In the rows, zero is written as 128.
Known rows, with every step that occurs
bamek, dumod, pevam, tizi, bevog: [125 125 158 153 133 133 129 127 138 113 157  98 126  84 141 165 117 143
 115  98 116  95 159 137 134 134 170 103  72 153 126 161 108 154 115 151
 151  99 136 130  73 141 127 137 113 101 109 131 150 110 158 128 141  94
 152 106 157 121 101 119 139 138 127]
dumod, bamek: [147 134 128 114 122 154 126 118 119 101 102 138 135 136 118 120 113 133
 126 138 156 113 109 112 150 111  98 145 106 141 137 123 118 134 124 135
 115 132 149 141 116  97 115 128 134 135 130 131 123 119 137 116 113 115
 123 170 125 111 140 130 206 121 159]
dumod, pevam, tizi: [110 125 131 126 109 111 131 129 145 126 119 100 105 115 149 149 130 109
 112 104 135 141 109 119 129 125 132 143 132 187 118 152 153 117 124 144
 128 108 146 127  85 121 109 132 116 125 129 106 127 113 131 155 145 129
 113 140 135 120 118 128 132 122 105]
fuzed, bamek, dumod, pevam: [127 101  87 130 156 220 135 120 130 110 128 110 143 113 135 134  63 143
 100 148 143 137 168 133 184 117 146 101 106 136 121 183 108 132 109 157
  90  91 140 169  91 157 127 115 124 109 130 146 111 131 128 151 124 122
 132 135 133 148 148  79  82 127 145]
bamek, zevor, pevam, tizi, bevog, pusa: [129 144 178 112 124  73 106 149 119 144 157 123 101 133 129 105 176 138
 151 103 104  57 155 126  54 162 116  86  97 134 121 146 156 162 140 160
 150  91 137 103 180 123 100 100 132 120 114 133 148 101 117 136 117 110
 158  90 148 105 101 155  82 162  98]
zevor, pevam, dumod: [132 123 125 135 123 152 124 137 138 156 123 138 123 123 144  70 145  87
 139 124 117 149 151 118 100 162 125 132 152 148 129 102 139 111 142 127
 111 150 133 147 151 150 126 114 121 171 162 108 137 117 122 161 123  90
 119 112 113 109 145 134 114 113 142]
dumod, pevam: [131 115 105 107 127 149 139 120 119 130 128 118 118  99 132 121 115 106
 108 128 155 123 122 118 151 111  98 138 138 177 130 157 126 138 132 173
 109 108 166 135  86 106 115 129 124 137 127 124 121 117 124 171 135  95
 123 121 147 158 140 118 165 118 116]
pevam, tizi, bevog, pusa: [134 179 188 128 116  57  95 131 163 125 156 139 127 130 114 145 131 135
 148 113 107  45 123 125  52 138 142 121  49 157 134 154 141 131 150 156
 167 103 140 115 148 112 102 148 133 130 117  94 171  83 136 104 112  87
 138 116 151 101  88 128 156 125 126]
tizi, pevam, zevor: [123 121 162 111 106 152 116 128 125 144 161 158 138 122 122 134 146  95
 127 119 130  64 104 134  90 124 101 170 129 176 129 121 155 117 136 130
 158 134 144 120  90 114 165 139 134 149 132 149 137  99 135 127 100 120
 115 111 113 132  89 146 150 109  74]
bamek, fuzed: [145 140 135 123 106 107 150 125 134 153 142 110 121  93 103 127 127 154
 142 135 125 108 113 118 145 129 109 145 152  87 131 135 117 129 146 119
 103 159 117 123 146 116 132 165 153 125 129 113 122 143 137 161 151 137
 121 151 121 147 119 131 139 116 167]
fuzed, pevam, dumod, bamek, zevor: [158 127 106 115 136 134 125 120 120 131 109 122 144 207 110  86 127  96
 155 141 136 209  95 102 142 141 130 145 130  71 152  75  91 121 105  49
 111 159 126 136 107 126 127 145 109 124 119 130 111 153 124 108 120 170
 106  72 156 133 158 124 159 148 119]
fuzed, bamek: [132 128 116 121 136 140 126 127 138 125 133 139 145 144 119 126  91 156
 123 157 126  89 143 123 132 138 125 141  98 138 132 135 130 110 143 145
 115 132 121 148 177 149 119 135 140 146 160  97 128 121 108 138 107 122
 123 191 126 120 138 117 114 102 142]
pusa, bevog: [160 129 155 153 123 160 141 115 135  94 144 128 132 170 115 131 125 121
 150 125 114  73 111 118 119 167 113 145  80 170 145 168 109 100 131 143
 130 166 135 125 128 110 111  95 147 140 124 105 149 101 133 181 113  85
 133 117 141 104 133 144 141  96 145]
pevam, dumod, bamek, fuzed: [152 143  94 124 121 114 136 114 138 135 103 113 136 126 104 115 117 113
 147 144 134 176 105 110 160 113 146 152 117  75 125  92  97 105 129  59
 108 171 131 149  79 135 151 155 126 116 128 103 121 145 158 100 124 152
  86 133 112 118 149 118 183 134 185]
tizi, pevam, dumod: [118 125 126 120 116 167 119 120 130 146 159 159 144 146 110 127 141  89
 137 114 120 115 106 122  97 145 133 161  75 154 141 100 147 100 135 117
 158 136 147 136  95 129 145 167 105 140 160 111 155 110 133 123 116 100
 113 101 149 121 105 121 136 103 101]
dumod, pevam, fuzed, bamek, zevor: [ 93  94  95 119 157 133 148 132 125 133 102 120 123 148 148 133 100 126
 113 154 142 179 136 147 165  92 132 114 155 103 119 124 112 139 119 135
 124 117 118 134 116 153 128 105 116 106 135 153  80 154 100  96 128 187
 104 107 141 169 151 112  74 150 100]
zevor, bamek, dumod, pevam, fuzed: [ 93  91 103 173 148 147 147 127 111  94  97 115 126  94 159 156 124 118
  95 132 152 218 144 165 178  92 142  84 188 105 120 117 116 126  96 146
 115  92 134 133  97 127 139 101 117 124 110 179 114 149 143 128 155 132
 139 148 111 147 157 110 126 142 138]
tizi, pevam: [118 124 127 109 104 178 120 125  96 125 161 164 134 124 105 132 147 139
 126 119 130  63 104 126 113 134 100 162 103 162 144 132 154 123 144 156
 145 122 151 118 103 101 133 156 126 140 146 134 155 109 122 151 119  95
 139 137 141 138  93 138 152 106 104]
tizi, pevam, fuzed: [ 99 122 128 135 118 169 123 124 108 134 147 161 136 128 128 144 149 123
 120 123 131 124  99 162 103  98 122 152 105 138 137 109 140 125 138 152
 171 159  97 113 103 109 148 146 116 138 143 152 145 123 113  87 132 107
 112 111 133 119  97 135 126 109  95]
bevog, pusa: [161 158 146 108 125 121 113 123 151 114 147 150 130 119 111 114 113 139
 151 147 149  84 107 123  76 128  84 137 114 142 133 152 134 130 142 156
 111 111 153 132 155  94 103 132 143 148 117 135 141  95 125 155 114  95
 125 129 145 143 115 107 146 111 130]
dumod, bamek, fuzed, pevam, tizi, bevog, pusa: [162 190  84  96 118  59 108 116 112 122 136 129 127 166  90 163 113 170
 136 133 114 130 102 113 103 118 159 111  95 105 136 132  97 140 133  72
 155 138 115 112 109  99 136 159 131  76  79  91 160 125 142  68 148 118
 125  70 129 104 115 111 185 155 128]
bamek, zevor, pevam, tizi, bevog: [123 124 194 120 118  86 118 151 109 163 142 116 110 134 140 119 187 146
 134  91  94  77 155 121  93 169 115 111 116 133 126 119 147 169 143 143
 164 112 122  95 198 143 107 105 128 119 130 118 137 123 117 136 135 129
 163 112 129 100  97 176  89 149 110]
dumod, bamek, zevor, pevam, tizi, bevog, pusa: [131 148 163  90 123  92  93 141 111 113 126 138 107 143 122 116 162 141
 142 110 125 107 142 112  77 144 120  84  84 138 112 139 137 185 123 144
 153  79 152 108 146 107  95  85 128  95 101 147 138 108 131  90 112  92
 149 110 138  87 114 150 127 190 117]
bamek, zevor: [133 119 177 126 116 100 136 132 125 133 147 118 124 133 112 106 143 135
 156 129 134  91 120 115 130 150  98 147 140  96 139 126 126 138 121 142
 106 119 128 118 163 112 102 136 139 127 134 142 104 140 126 169 129 152
 132 143 143 169 126 143 112 122 128]

Rows
[143 138 111 114 112 138 142 117 116 123 106 120 128 109 103 133 112 148
 129 144 147 135 117 108 171 104 119 152 131  94 124 127 108 138 136 104
 103 159 128 130 115 101 131 145 145  99 122 126 117 146 143 117 143 138
 108 175 118 136 137 129 183 137 178]
dumod, bamek, fuzed
[ 87 114  87 141 143 189 115 131 132 127 135 171 150 158 128 146 108 143
 105 147 121 130 121 155 119  91 147 130  78 142 128 115 149 113 143 129
 176 137  84 124 116 140 161 137 111 124 168 123 142 128  98  60 114 127
 115 135 129 131 106 120  87 114  95]
tizi, pevam, fuzed, bamek
[115 119 151 149 124 158 129 137 127 169 108 138 116 103 160 100 159 123
 123 127 129 179 148 152 105 114 111 121 152 146 125 114 135 132 130 153
 134 167  86 120 169 130 134  94 131 168 146 156 142 127 103 112 139  98
 130 117 102 119 133 143 109 123 127]
zevor, pevam, fuzed
[132 108 126 113 145 159 126 143  95 152 117 137 125 149 132  77 130 161
 133 142 117 108 171 120 141 160 116 107 146 115 119 128 158 147 143 139
 104 109 120 129 221 154 109  93 140 144 155 134 101 142  91 164 108 147
 152 164 122 142 154 140  49 143 127]
fuzed, bamek, zevor, pevam
[134 116 144 148 127 157 126 123 156 103 143  87 112  87 145 145 119 129
 120 100 135 156 148 138 148 133 142 120 118 145 116 182 123 137 113 142
 107 100 134 135  77 134 115 130 115 113 117 132 129 124 149 159 160 134
 134 134 155 114 117 115  95 128 135]
bamek, dumod, pevam, tizi
[102 116 108 139 124 149 146 125 134 136 103 125 119  95 155 138 123 105
 106 134 157 173 111 147 136  84 118 131 156 154 124 137 112 126 124 144
 126 148 127 128  84 117 130 119 114 133 126 149 118 126 125  97 141 114
 109 103 133 146 135 118 151 126  96]
dumod, pevam, fuzed
[160 153  79 113 135 155 120 114 137 127 105 140 151 186 115 109  97  97
 129 143 140 214  94 109 136 134 135 146 120 118 153  80  94 105 118  70
 122 178 127 156  94 125 129 163 101 148 127 115 137 133 130  93 123 124
 105  87 134 103 167 111 202 119 141]
fuzed, pevam, dumod, bamek
[120 128 139 125 122  39 143 134 127 140 110 119 123 104 124 139 154 109
 136 132 119 125 113 122 151 124 119 148 241  96 112 110 142 100 129  87
 107 129 137 113 141 132 158 131 159 146 110 128  97 153 145 156 123 185
 116 184  62 146 142 150 151 118 141]
pevam, zevor, bamek, fuzed
[131 111 185 136 116  99 124 150 118 143 130 113  96 133 145  94 184 133
 149  95 114 133 136 120  98 172 118 126 165 129 114 136 166 147 130 131
 120 113 114  98 195 139 102 102 132 140 133 129 111 132 110 167 150 163
 140 143 126 104 111 171  49 142 124]
bamek, zevor, pevam, tizi
[120 109 113 176 163 210 123 135 129 140 119 130 135 114 159 105 104 155
 113 151 122 185 195 170 136 130 163  79 131 109 112 139 127 138 116 143
 117 151  66 152 183 179 150  85 132 144 154 173 131 136 105  98 132 132
 136 130  99  98 147 114  20 131 132]
zevor, pevam, fuzed, bamek, dumod
[114 159 137 100 119  66 103 124 145 112 144 125 113 113 133 161 115 125
 123 115 127  79 122 121  84 118 129 104  77 191 126 173 134 137 133 172
 155  78 160 124  75 115 109 123 117 106 101 110 157  85 141 109 125  65
 131  88 155 108 107 114 165 145 108]
dumod, pevam, tizi, bevog, pusa
[117 120 120 139 151 142 117 129 148 102 144 107 141 118 138 171  78 157
 103 124 103  89 176 139 153 134 194  86  46 146 127 183 109 144 121 147
 150  89 131 149  97 180 120 132 114  90 122  97 148 124 139 102 127 124
 151 129 140  98 114 101  95 137 132]
fuzed, bamek, dumod, pevam, tizi, bevog
[110 115 142 154 156 112 136 139 140 144 115 135 137 164 133 122 114 139
 148 155 133 142 141 148 139 115 130 121 123  68 122 119 117 126 126 112
 123 149  77 133 185 156 126 110 135 124 145 136  91 159 103  77 115 199
 116 145 142 150 135 123  62 135 116]
pevam, fuzed, bamek, zevor
[108 113 144  99 113 118 116 137 102 107 129 170 135 132 126 140 168  88
 111 114 125  86  92 126 114 122 104 150 180 162 122  98 182 103 124 132
 151  93 165 109 113 107 163 134 132 165 127 149 124 113 129 146  97 133
 135 163  89 121 114 154 159 112  84]
tizi, pevam, zevor, bamek
[128 139 109 125 129  73 149 130 106 124 112 126 123 112 110 137 154 140
 124 131 123 138 107 118 173 132 114 136 200  84 126 109 138 113 130 118
 108 127 138 109 179 114 134 138 155 128 124 100 113 159 138 178 150 149
 143 197  88 149 145 142 152 118 181]
zevor, bamek, fuzed
[121 105 116 161 136 179 147 119 142 119 125 103 128  82 156 139 112 126
 112 130 156 179 147 160 156  90 137 102 144 122 125 160  94 138 100 138
 116 138 115 146  59 133 133 105 117 118 114 191 121 139 144 112 154 118
 122  92 143 151 130 103 105 133 120]
bamek, dumod, pevam, fuzed
[170 157  78 123 123  83 141 120 139 176 128 109 141 153 104 117 117 127
 153 135 111 193 108 116 134 154 138 158 155  74 146  95  95  95 146  44
 108 195 102 137 128 142 146 197 118 128 126  81 131 151 131 149 155 158
 105  60 130 147 145 115 120 110 133]
bamek, fuzed, pevam, dumod
[115 130 163 133 123  80 126 138 126 120 103 145 132 137 139 126 136  81
 134 129 133 111 115 122 121 131  96 146 210 147 123 102 157  87 124 129
 121 124 152 121 149 123 145 120 149 167 122 125 105 118 133 150  96 153
 121 177  75 126 143 149 166 108 138]
pevam, zevor, bamek
[124 117 128 184 162 184 130 129 164 127 127 125 149 125 141 137  80 142
 130 160 128 154 166 173 136 110 165 106 104  82 125 127 102 115 117 111
 121 166  54 152 161 167 149 125 132 124 152 146 125 147 123  69 122 158
 125 136 121 128 129  96  61 113 150]
pevam, fuzed, bamek, dumod
[122  95 108 131 141 156 143 123  96  86 114 119 129  97 141 138 123 122
  96 127 146 155 144 126 192 124 117  99 173 126 128 145 127 134 101 158
  93  72 167 137 108 114 120 102 122 136 112 153 119 138 142 193 145 119
 155 176 126 160 165 112 146 138 144]
zevor, bamek, dumod, pevam
[132 166 105 126 127   4 140 133  86 147 122 115 127 159 115 190 149 162
 117 111  75 129 108 123 144 148 163 124 177  97 145  90 133 120 146  73
 164 141 103  85 186 134 139 158 127 117 104  56 152 148 130 124 174 154
 157 138  94 116 129 157 154 127 133]
zevor, bamek, fuzed, pevam, tizi, bevog
[145 117 157 110 118 137 131 123 111 105 113 127 128 137 114 106 133 142
 145 133 157 124 110 104 153 122 101 144 118  90 130 111 112 153 107 127
 104 115 157 124 131  99 107 119 134 114 120 151  99 142 130 127 120 155
 121 154 148 143 136 143 162 146 147]
dumod, bamek, zevor
